Known rows, with every step that occurs:
k-j-x-a-l-n-c: [-10  52 -17  69   1 -10  25   5 -19  -3  38 -37  22   7  13   7  -6  35
  -6 -33]
w-j-x-a-l-n-c: [-24  10 -19  62  -7 -14  18  22   4  -4  55 -30   6  -2  -2   0 -13  38
 -16  -6]
c-n-x-a-l-j-w: [ 23  12  33  34  22   3  30  25 -46  20  37 -17   9 -11   0 -14 -22  -5
  -6 -25]
x-j-l: [  4   4 -18  21  -8   0   7  13 -45  43  -2 -12 -32 -23  -9   1 -43  -4
  27 -40]
k-j-l-a-x: [-34 -11 -23  53  -7 -10   3 -19 -70  19 -15  14  33 -11  14  11 -39  47
   3 -65]
j-x-a: [  6 -38 -30  57 -14  31 -15 -35 -11  -8  -6 -17 -12   8  24  22  -5 -14
   5 -31]
x-a-l-n: [  0  -1 -30  56 -22   2   6  20 -17 -10  30 -35 -20  -8 -18  20 -27 -12
 -18   8]
n-c: [  6  17 -16  50 -53  18  18 -18 -22  28 -22 -45  -8  41  46 -20 -12 -40
   9 -17]
a-l-j-w: [ 13  -9  18  29  -6 -18  35  -1 -81  40  19 -11  -4  17   1  13 -40 -32
  -2 -60]
l-a-x-n-c: [  8  33  -8  79 -57  33  -3  -8 -22 -11  -8   0  15  27  70 -11 -40  17
 -12  -3]
c-n: [ -3  -7 -27  34 -33  27  28   4 -12  14  -7 -58 -22  17  12 -22 -22 -37
  14  19]
c-n-x-a-l-j: [ 15  36   7  38   0   8   2  22 -30  -5  10 -25  -3 -10 -18 -19 -14  13
  -4 -12]
w-j-x: [-33 -52 -23  26 -31  10   5 -16 -11  31  14 -10  -7  20  21   0 -10  -6
   5 -25]
x-a-l-n-c: [  8  38 -21  71 -26  -2  18  19 -12  -9  25 -50  -8   6   3   0 -21  -4
 -15   5]
a-l-n: [-22   6 -30  48 -36  -5  27  26 -30  10  14 -33 -16  11  -1  14 -15 -34
 -16  20]
n-x-a: [ 10 -16  -9  42 -38  37 -24 -15  -7  16 -10  -7  -8  13  39  -4   6 -30
  -7 -11]
j-l-n: [-43  -4 -40  37 -22 -12  29  21 -29  22   8 -20 -21   0   4   7 -12 -29
   2  10]
x-j: [ 17   0 -14  32 -43  25  -4   0 -35  51  -2 -14 -27   9  11 -16 -32 -16
  22 -28]
c-n-x: [-15   7 -10  31 -35  36  20  13  -5  26 -14 -33  -4  20  42 -34  12 -43
   4  33]
k-j-l-a: [-10  -3 -17  49 -13 -19  21 -18 -60  29   2  -5  16  -9  -7 -13 -41  13
  14 -77]
k-j-x-n: [  2  20 -15  19 -30  25  10 -13 -12  13  27 -15 -13  23  45  14 -28  -5
  12 -35]

Rows:
[-15  -9 -34  70   0   4   5   9 -13 -24  25 -20  -6  -7  -1  34  -3   0
 -17   3]
j-x-a-l-n
[ -4 -45 -18  34   3  -2  -8  -5 -10  -9  34 -21 -12 -19 -21  30 -36  24
  -8 -39]
w-j-x-a-l
[ 11  38 -12  50 -38  32  16 -10   5  -5   4 -29 -17  35  72   1 -14 -25
   6  -3]
j-x-n-c
[  7  13  -8  32 -28 -13   8  -3 -65  16  -9 -20 -16  17 -17   8 -32 -14
  -1 -48]
a-l-j
[-13  -3 -21  53 -18  12  -6   5 -37 -21  -3  18  -4 -17  29  26 -56  23
  -9 -13]
j-l-a-x-n
[ 27  47  -8  35 -61  29  15   1   1   8   9 -44 -30  36  55 -12 -38 -37
   5   0]
x-n-c
[ 28 -16 -20  43 -16  10  -8  -7 -25 -14   4 -42 -25 -11 -16  31 -42 -17
  -7 -28]
x-a-l
[-32 -39 -24   2 -19 -18  17   8 -25  37  18 -23 -26 -11 -16   2 -45  -5
  10 -33]
w-j-l
[ 14  15  -4  40   0  24   7  25  -3 -15   7 -47  -9 -19   0  -3 -14 -12
  -9  19]
c-n-x-a-l
[  7  15   3  29 -44  34 -11   8 -29  62 -10  11 -10  12  42 -26   1 -21
  10 -13]
n-x-j
[  2  -6 -18  64 -53  37 -17  -9 -27 -13  -1  16   2  14  50  10 -44  10
 -15  -2]
l-a-x-n
[-11 -59 -24  35 -17  17 -16 -21   2  10  30 -12 -12   2   3   7 -22  17
   4 -38]
w-j-x-a
[ 12  60   0  47 -37  16  11 -11 -22   5   7  -8 -12  45  53 -14 -15   0
  10 -34]
l-j-x-n-c
[ 19  74   7  47 -17  -4  18   6 -34 -15  13 -19 -10  25  30   8 -29   7
  -2 -36]
a-l-j-x-n-c
[ 25 -22  11  28 -20  20  24   1 -52  76  24  -6 -16   8  29 -10 -40 -33
  20 -41]
x-j-w
[-40  50 -25  52 -12  -3  16  38 -42  37   2   0   4  -8  31  -6 -18  43
   9   5]
a-x-j-l-n-c
[-13   5  18  38 -28  20  30  37 -36  92  42  27   6  15  57 -31   9 -34
   1  10]
l-n-x-j-w
[-36  36 -30  52 -26 -15  42  21 -23  24   3 -36  -9  13  24 -14  -5 -22
   4   8]
j-l-n-c
[ -4  29   4  59   6   8  20  35 -35  35   2   9  12 -38   1 -54 -18  21
  19  -9]
c-n-x-j-l-a
[-16  59 -20  49 -18 -12  33  39 -32  49  19 -20 -14  -6  10 -29 -21   9
  20  -6]
x-j-l-n-c
[-33 -33 -29  69 -12   0  -4 -15 -60  -1 -33  17  18 -12  20  18 -31  21
  -5 -31]
j-l-a-x
[ 16  -2  -3  41 -17  19 -15   1 -19  -3  -3 -18  -9  -7  16  19  -9 -22
 -17 -12]
n-x-a-l
[-54   9 -23  34 -24  -2  21  30 -21  34   1   4  -5   3  34  -6  22 -35
  -9  25]
j-l-n-x
[-33  24 -17  28  -6  -6   8  20 -19  32  34   1   7 -14  10  -5   1  16
  -3 -21]
k-j-l-n-x-a
[  9  -1 -13  63  -9  -5   5   4 -58  34  -1  14  -6 -29 -15 -19 -48  16
  22 -57]
x-j-l-a
[-19  -9 -22  33 -23  14  12 -33 -33  31  -3 -17   9  29  35   6  -3  -7
  15 -52]
k-j-x
[-17  12 -27  54   5  -6  12   5 -23  -5  43 -21  10  -7  -8  27 -12  28
  -8 -31]
k-j-x-a-l-n
[  3  39 -14  38 -54  39  -2   0 -10  -3  -8 -25 -12  33  76  10 -34  -2
  -6  14]
a-x-n-c
